Each row was made from one path, in order. Every step used is in the known rows, and no mark comes twice. Write each row's path.
Known rows
kanuriv/bosi/sopokog/lisi/bizik/gosa: [ 0.58  0.09 -1.19  4.65 -0.10 -0.86 -0.24  0.99 -1.06 -1.91  0.62  1.11
 -1.10  2.29 -1.78 -0.51 -1.32 -0.06  2.02 -0.48  0.55 -0.13 -0.36 -0.04
 -1.33  1.65  1.22 -1.54]
kanuriv/burum/bizik: [-0.46 -0.27 -0.03  1.50 -0.47 -0.31  0.39  0.76 -0.13 -1.91  1.50  0.57
 -0.03  0.26 -1.30  0.47 -1.30 -0.19 -0.21 -0.97 -1.46 -0.15  0.84 -0.66
 -1.02 -0.99  0.22  0.67]
bizik/lisi/sopokog: [ 0.64  0.51 -1.47  3.89 -0.68  1.24 -0.25  0.54 -0.20 -0.74  1.69  1.00
 -0.52 -0.73 -0.89 -0.46 -0.99  1.18  1.08 -0.53 -2.74 -0.04 -1.00 -0.90
 -0.65  0.81 -0.21  0.44]
bizik/burum/kanuriv/rulel: [-0.55  1.03 -1.69  1.51  0.00  0.37 -0.98  0.14 -0.57 -1.74  1.81  1.11
 -0.40  1.81 -0.80 -0.43 -1.28  0.40  0.88 -1.07 -2.39 -0.13  0.10 -0.83
 -0.65  1.48  0.64  1.79]
bosi/kanuriv/burum/bizik/gosa/detubi: [-0.77  0.88  0.43  2.24 -0.19 -1.21  0.45  0.83 -0.49 -1.78  1.19  0.76
 -0.74  0.42 -0.49 -1.02 -1.11 -0.99  1.54 -1.74 -1.24  0.45 -0.05 -0.95
 -1.16 -0.27  0.42  1.53]
kanuriv/rulel: [ 0.22  0.71 -0.22  0.43 -0.73  0.08 -0.86  0.53 -0.45 -1.65  0.77  0.84
 -0.47  0.58 -1.07 -0.77 -0.96  0.25 -0.09 -0.55 -1.05 -0.23 -0.15 -0.24
 -0.95  1.59  0.70  0.64]
sopokog/lisi/bizik/burum/kanuriv/rulel: [-0.28  0.43 -1.71  4.61  0.80  0.56 -0.43  0.46 -0.74 -2.64  2.15  1.35
 -1.00  2.04 -1.38  0.29 -1.25  0.08  1.30 -1.24 -2.44 -0.33  0.72 -0.95
 -0.26  1.12  1.61  0.52]
sopokog/lisi/bizik/burum/kanuriv: [-0.24 -0.10 -1.20  4.57  0.65  0.75  0.05  0.38 -0.68 -2.22  2.59  1.00
 -0.95  1.86 -1.32  0.55 -1.04  0.31  1.74 -1.08 -2.37 -0.35  1.69 -1.36
 -0.36  0.32  0.71  0.50]
rulel/kanuriv: [ 0.05  0.12  0.62 -0.93 -0.94 -0.08 -0.48  0.52 -0.38 -1.53  1.07 -0.16
 -0.80  0.30 -0.76 -0.15 -0.27  0.75  1.51 -0.20 -1.53 -0.58 -0.32 -1.01
 -0.55  1.22 -0.73  1.43]
kanuriv/burum/bizik/lisi: [-0.09 -0.10 -0.73  1.62 -0.59  0.12  0.64  1.17 -0.11 -1.16  1.53  0.84
 -0.28 -0.59 -1.14  0.20 -1.48 -0.12  0.45 -1.18 -2.28  0.07  0.70 -1.00
 -0.51 -1.68  0.32  0.43]
burum/kanuriv: [ 0.21  0.33 -0.50  0.62 -0.59 -0.40 -1.14 -0.06 -0.46 -1.40  1.64  0.64
 -0.37  0.53 -1.17 -0.14 -0.69  0.49  1.01 -0.70 -2.44  0.07  1.22 -0.73
 -0.97  0.30 -0.69  1.53]
lisi/bizik/burum/kanuriv: [-0.08  0.81 -1.48  0.54  0.22  0.14  0.13  0.35 -0.62 -1.78  2.33  0.56
 -0.29  2.27 -1.06 -0.26 -0.81  0.39  1.21 -1.27 -3.13 -0.68  0.66 -1.41
 -0.34  0.68  0.33  0.91]
burum/bizik/lisi: [ 0.44 -0.02 -0.69  0.68 -0.56  1.12 -0.16  0.98 -0.11 -0.63  1.74  0.67
 -0.40 -0.17 -0.79  0.28 -1.73 -0.31  0.63 -0.67 -1.98 -0.36  1.39 -0.98
 -0.68 -1.00 -0.58  0.66]
burum/kanuriv/bosi/sopokog/lisi/bizik: [ 0.53 -0.24 -1.22  4.88  0.16 -0.34 -1.22  0.47 -1.14 -1.97  1.36  1.40
 -1.15  1.50 -2.12  0.00 -0.83  0.22  2.08 -0.41 -1.08 -0.52 -0.05 -0.01
 -0.84  1.10  0.74 -0.58]
sopokog/lisi/bizik/gosa: [ 0.44  0.14 -0.62  3.25 -0.04 -0.50  0.70  0.81 -0.60 -2.04  1.20  0.60
 -1.12  1.49 -1.45 -0.24 -1.17 -0.05  1.59 -0.85 -0.93  0.20  1.50 -0.87
 -0.84  0.64  0.51 -0.61]
burum/kanuriv/bosi/sopokog/lisi/bizik/gosa/detubi: [ 0.11  0.43 -1.57  4.16  0.28 -0.93 -0.92  0.58 -1.14 -1.70  1.86  1.20
 -1.04  1.55 -1.99 -1.03 -1.24 -0.27  3.06 -1.29 -0.59  0.22 -0.81 -0.04
 -1.32  1.93  1.76  0.23]
bosi/sopokog/lisi: [ 0.60 -0.30  0.63  6.74 -0.43  0.74 -0.47  0.40 -0.84 -1.62  1.32  1.22
 -1.12  0.55 -0.99  0.44 -0.63  0.70  1.32 -0.13  0.53  0.20  0.51 -0.15
 -1.13  1.00  0.57  0.04]
gosa/bizik/lisi: [-0.11  0.18 -0.38 -0.98 -0.87  1.55  0.54  1.38 -0.23 -1.04  1.34  0.81
 -1.00 -0.14 -0.87 -0.98 -0.54  0.21  1.20 -0.70 -1.10 -0.31 -0.04 -1.25
 -0.28  0.32 -0.48  0.54]
sopokog/lisi/bizik: [ 0.55 -0.49 -0.12  3.11 -0.14  0.43  0.18  0.73 -0.48 -2.11  1.45  0.94
 -1.13  0.78 -1.66  0.30 -0.69  0.37  0.92 -0.50 -1.34 -0.54  1.61 -0.76
 -0.74  0.44  0.66 -0.63]
burum/kanuriv/bosi/sopokog: [ 0.43  0.20 -0.95  2.07 -0.62 -0.68 -1.81  0.04 -0.94 -1.25  1.05  1.03
 -0.37  1.37 -1.53 -0.69 -0.69  0.43  1.53 -0.31 -1.11 -0.22 -0.79  0.22
 -1.37  1.39  0.02  0.85]
bosi/sopokog/lisi/bizik/burum: [ 0.27 -0.07 -0.38  7.15  0.24  1.21  0.89  0.83 -0.94 -2.19  2.00  1.15
 -1.20  2.30 -1.01  0.56 -1.01  0.53  1.38 -0.82 -0.28 -0.62  0.02 -0.84
 -0.76  1.32  1.44 -0.58]
bosi/kanuriv/burum/bizik: [-0.24  0.25  0.85  2.76 -0.20 -0.68  0.06  0.86 -0.41 -1.82  0.84  0.90
 -0.74  0.31 -0.64  0.07 -0.57 -0.60  0.66 -0.93 -1.82 -0.28  0.40 -0.75
 -0.83 -1.11 -0.53  0.81]
lisi/bizik/gosa/detubi/rulel/kanuriv: [ 0.23  1.17 -0.13 -0.87 -1.21 -0.81  0.16  1.11 -0.65 -2.02  1.87 -0.05
 -1.43  1.69 -1.17 -1.60 -0.77 -0.45  1.20 -1.61 -1.62 -0.37 -0.66 -1.19
 -0.64  2.61  0.10  1.02]
bosi/sopokog: [ 0.66  0.54  0.39  3.35 -0.89  0.09 -0.55  0.49 -0.75 -1.19  1.09  0.75
 -0.60  0.99 -0.93 -0.28 -0.41  0.61  0.96 -0.22 -0.05 -0.14 -0.43 -0.28
 -1.25  1.30  0.10  0.38]

Which path is each row?
[ 0.23  0.32 -1.10  6.81  0.65  0.86  0.19  0.42 -1.13 -2.04  2.51  1.24
 -1.12  2.22 -1.11  0.60 -0.89  0.56  2.09 -1.02 -1.64 -0.26  0.39 -0.96
 -0.59  1.07  0.93  0.28] : bosi/sopokog/lisi/bizik/burum/kanuriv
[-1.43 -0.54 -1.42  5.77  0.13  1.49 -0.80  0.56 -0.95 -2.11  1.96  1.73
 -1.11  2.52 -1.23  0.18 -0.95  0.13  2.41 -0.71  0.54 -0.01 -0.62 -0.49
 -1.05  1.58  0.54  0.27] : gosa/bizik/burum/kanuriv/bosi/sopokog/lisi
[ 0.44  0.94 -0.81 -0.47 -0.34 -1.00  0.27  0.86 -0.45 -1.57  1.05  0.18
 -0.61  1.63 -1.42 -0.78 -1.11  0.13  1.22 -0.84 -1.43 -0.20  0.72 -0.98
 -0.88  0.96  0.14 -0.25] : lisi/bizik/gosa
[ 0.53  0.48  0.26  4.91 -0.86 -0.09  0.09  1.15 -1.19 -2.24  1.96  0.58
 -2.14  1.44 -1.14 -0.85 -0.68 -0.46  2.30 -1.25 -0.06 -0.01 -0.75 -0.76
 -0.81  3.01  0.95  0.42] : bosi/sopokog/lisi/bizik/gosa/detubi/rulel/kanuriv
[-0.41  1.13  0.36  3.50 -0.91 -1.06  0.19  0.86 -0.52 -2.08  1.47  1.13
 -1.08  1.06 -0.57 -1.30 -1.38 -1.36  0.34 -2.00 -1.37  0.58  0.23 -0.74
 -1.33  0.41  0.11  1.03] : bosi/kanuriv/burum/bizik/gosa/detubi/rulel
[ 0.07  0.88 -1.49  7.00  0.82  0.54 -0.62  0.51 -1.29 -2.38  2.05  1.70
 -1.05  2.22 -1.16  0.18 -0.95  0.06  1.85 -0.92 -1.34 -0.35 -0.34 -0.53
 -0.34  1.78  1.99  0.69] : bosi/sopokog/lisi/bizik/burum/kanuriv/rulel
[-0.09  0.84 -0.83  5.80 -0.06  0.25 -0.07  0.95 -0.34 -1.35  1.34  1.50
 -0.71 -0.91 -0.53 -0.02 -0.83 -0.13  1.57 -0.86 -3.29 -0.05 -1.61 -1.06
 -0.31 -0.98 -0.62  0.70] : bosi/kanuriv/burum/bizik/lisi/sopokog
[ 0.52  0.28 -1.84  4.47  0.37 -1.32 -1.03  0.49 -1.17 -1.92  1.06  1.08
 -1.01  2.11 -2.03 -0.48 -1.21 -0.25  2.89 -0.64 -0.95  0.15 -0.22 -0.07
 -1.04  1.20  0.89 -0.46] : burum/kanuriv/bosi/sopokog/lisi/bizik/gosa
[-0.33 -0.08  0.26  1.44 -1.49  0.55  0.46  1.47 -0.30 -1.74  2.39  0.53
 -1.09 -0.70 -0.92 -0.54 -1.42 -0.68  0.23 -1.79 -2.59 -0.15 -0.56 -1.18
 -0.23  0.23  0.26  1.50] : gosa/detubi/rulel/kanuriv/burum/bizik/lisi
[ 0.09  0.77 -0.88  0.50 -0.35 -0.56 -1.68  0.03 -0.59 -1.66  1.17  0.99
 -0.42  0.72 -1.28 -0.63 -0.91  0.22  1.00 -0.77 -2.04  0.14 -0.02 -0.33
 -0.66  1.29  0.19  1.59] : burum/kanuriv/rulel
[ 0.41 -0.46 -0.09  3.63 -0.18 -0.21 -0.63  1.14 -1.15 -2.17  0.83  0.68
 -1.53  1.24 -1.53  0.22 -0.52  0.31  2.60 -0.01 -0.11 -1.08 -1.60 -0.16
 -0.54  1.93  0.85 -0.19] : rulel/kanuriv/bosi/sopokog/lisi/bizik
[-1.56 -0.08 -1.98 -0.82 -0.14  0.66 -0.76  0.61 -0.42 -1.80  1.80  1.07
 -0.64  2.37 -1.23 -0.57 -1.08 -0.05  1.37 -1.00 -0.92 -0.40 -0.47 -0.90
 -0.87  1.27 -0.22  0.96] : gosa/bizik/burum/kanuriv/bosi
[-0.31 -0.30 -0.14  0.09 -0.67  0.08  0.81  1.48 -0.20 -1.47  1.39  0.14
 -0.64 -0.76 -0.81  0.16 -1.06 -0.24  1.35 -0.84 -2.70 -0.35 -0.22 -1.36
  0.04 -1.13  0.06  1.55] : rulel/kanuriv/burum/bizik/lisi
[-1.26  1.07 -1.55  0.10  0.02  1.11 -0.71  0.65 -0.50 -1.93  1.86  1.18
 -0.62  1.98 -0.76 -0.78 -0.84 -0.11  1.30 -1.37 -1.45 -0.21 -0.64 -1.02
 -0.26  1.73  0.51  1.76] : gosa/bizik/burum/kanuriv/rulel
[ 0.30 -0.43  0.10  4.75 -1.06  0.22 -1.01  1.18 -1.19 -2.47  1.73  1.06
 -1.86  1.29 -1.70 -0.71 -0.80 -0.17  1.43 -0.81  0.04 -0.92 -1.62 -0.08
 -0.98  3.23  1.11 -0.22] : gosa/detubi/rulel/kanuriv/bosi/sopokog/lisi/bizik
[ 0.40 -0.50  0.20  5.91 -1.55  0.34 -1.62  0.64 -1.05 -2.23  0.89  1.18
 -1.85  1.46 -1.13  0.18 -0.91  0.27  0.92 -0.09  0.49 -0.40 -1.23  0.15
 -1.26  2.72 -0.35 -0.29] : detubi/rulel/kanuriv/bosi/sopokog/lisi
[-0.74 -0.21  0.85  0.79 -1.38 -0.28  0.19  0.97 -0.22 -2.29  2.22  0.38
 -0.76 -0.08 -1.11 -0.28 -1.06 -0.66 -0.20 -1.53 -1.78 -0.37 -0.36 -0.85
 -0.73  0.78  0.03  1.67] : gosa/detubi/rulel/kanuriv/burum/bizik
[-0.18 -0.04  0.07 -0.54 -1.96 -0.03 -1.46  0.64 -0.51 -1.71  1.45  0.58
 -1.12  0.93 -1.38 -1.30 -1.13  0.01  0.10 -0.95 -0.89 -0.64 -1.30 -0.31
 -1.14  2.85  0.05  1.17] : gosa/detubi/rulel/kanuriv/bosi
[-0.24 -0.25 -0.55  4.62  0.26  1.35  1.08  0.73 -0.61 -2.27  2.04  1.02
 -0.96  2.03 -1.17  0.73 -1.36  0.33  0.85 -0.97 -1.39 -0.58  1.15 -1.23
 -0.63  0.67  0.93 -0.39] : sopokog/lisi/bizik/burum
[ 0.27  1.42  0.51  2.10 -0.58 -0.13 -1.25  0.49 -0.76 -1.65  0.15  1.30
 -1.32  1.01 -0.54 -1.23 -0.34 -0.04  1.10 -0.51 -1.20 -0.27 -0.60 -0.38
 -0.62  1.37  0.06  1.25] : bosi/kanuriv/rulel
[ 0.04  0.99  0.14 -0.27 -1.77 -0.45 -0.30  0.62 -0.52 -1.68  1.69  0.10
 -1.29  0.91 -0.66 -1.40 -0.93 -0.15  0.97 -1.42 -1.03  0.25 -0.49 -0.99
 -0.91  2.72 -0.19  1.65] : bizik/gosa/detubi/rulel/kanuriv
[ 0.10  0.54  1.03  3.37 -0.69 -0.65  0.13  0.76 -0.64 -1.90  0.27  1.02
 -1.12  0.16 -0.70 -0.68 -0.25  0.52  0.92 -0.92 -1.78 -0.01 -0.08 -0.75
 -0.61  0.18  0.18  0.87] : bosi/kanuriv/burum
[-0.52  0.15 -0.70  1.12 -0.32 -1.33  0.71  0.72 -0.27 -1.94  1.21  0.27
 -0.09  0.88 -1.17 -0.12 -1.47 -0.66  0.34 -1.14 -1.16  0.49  0.69 -0.71
 -1.19 -0.87 -0.03  0.60] : kanuriv/burum/bizik/gosa
[-0.50  0.42 -0.49  2.45 -1.22 -0.98  0.43  0.80 -0.31 -2.02  2.11  0.75
 -0.41  0.81 -1.23 -0.75 -2.01 -1.00 -0.87 -1.96 -1.11  0.67  0.62 -0.55
 -1.41  0.53  0.46  0.54] : kanuriv/burum/bizik/gosa/detubi/rulel
[-0.39 -0.06 -1.01  2.71 -0.37  0.22  0.29  1.10 -0.13 -1.59  1.81  0.46
 -0.48 -1.28 -0.78  0.55 -0.84  0.05  1.66 -0.75 -3.33 -0.33 -2.21 -1.34
  0.01 -0.38 -0.11  1.53] : rulel/kanuriv/burum/bizik/lisi/sopokog
[-0.18 -0.06  0.29  3.49 -0.90 -0.87  1.01  1.24 -0.72 -2.97  1.75  0.50
 -1.90  0.80 -1.64 -0.91 -1.02 -0.24  1.28 -2.05 -1.60  0.33 -0.44 -1.10
 -0.35  1.96  1.45  0.21] : sopokog/lisi/bizik/gosa/detubi/rulel/kanuriv/burum
[-0.04  0.06 -0.28  5.81 -1.49 -0.04 -1.12  0.67 -1.10 -2.04  1.32  0.99
 -1.85  1.46 -1.09 -1.09 -1.33 -0.13  2.00 -0.84  0.85  0.32 -1.80  0.01
 -1.64  3.50  0.81  0.37] : bizik/gosa/detubi/rulel/kanuriv/bosi/sopokog/lisi
[-0.12 -0.08 -0.80  1.98 -0.93 -0.58 -0.44  1.04 -0.78 -2.56  1.52  0.59
 -1.80  1.60 -1.65 -1.21 -1.51 -0.66  1.45 -1.39 -0.59 -0.31 -0.57 -0.55
 -0.98  2.83  0.83 -0.27] : sopokog/lisi/bizik/gosa/detubi/rulel/kanuriv/bosi
[ 0.30 -0.05  0.14  0.93 -1.02 -0.52 -1.18  0.73 -0.89 -1.45  0.52  0.37
 -0.92  1.20 -1.02 -0.52 -0.33  0.72  2.04  0.06 -0.06 -0.81 -2.16 -0.16
 -1.07  2.27  0.19  0.85] : rulel/kanuriv/bosi/sopokog
[ 0.28  1.00 -0.69  0.78 -1.41 -1.16 -0.70  1.25 -1.19 -1.92  1.29  0.50
 -1.46  2.11 -1.48 -1.83 -0.97 -0.48  1.68 -1.09 -0.21 -0.69 -2.62 -0.33
 -1.14  3.72  0.86  0.34] : lisi/bizik/gosa/detubi/rulel/kanuriv/bosi/sopokog
[-0.06  0.05 -0.53  3.47 -0.22 -0.70 -0.30  1.17 -1.16 -2.06  1.20  0.46
 -1.49  1.36 -1.57 -0.87 -0.99 -0.09  3.40 -0.91  0.41 -0.33 -1.97 -0.39
 -0.96  2.81  1.73  0.48] : rulel/kanuriv/bosi/sopokog/lisi/bizik/gosa/detubi
[-0.22  0.43 -0.14 -0.55 -1.34 -0.41 -0.46  0.79 -0.35 -1.62  2.24  0.10
 -0.88  1.22 -0.61 -0.64 -1.64 -1.12  0.96 -1.38 -0.97  0.00  0.16 -1.10
 -1.18  1.40 -0.85  1.91] : burum/bizik/gosa/detubi/rulel/kanuriv
[-0.14  0.67 -0.70  1.36 -1.37 -0.78 -1.22  0.97 -0.84 -1.65  1.67  0.54
 -0.79  2.06 -0.91 -0.87 -1.48 -1.36  1.40 -0.91  0.38 -0.19 -1.72 -0.13
 -1.56  2.48 -0.06  0.98] : burum/bizik/gosa/detubi/rulel/kanuriv/bosi/sopokog
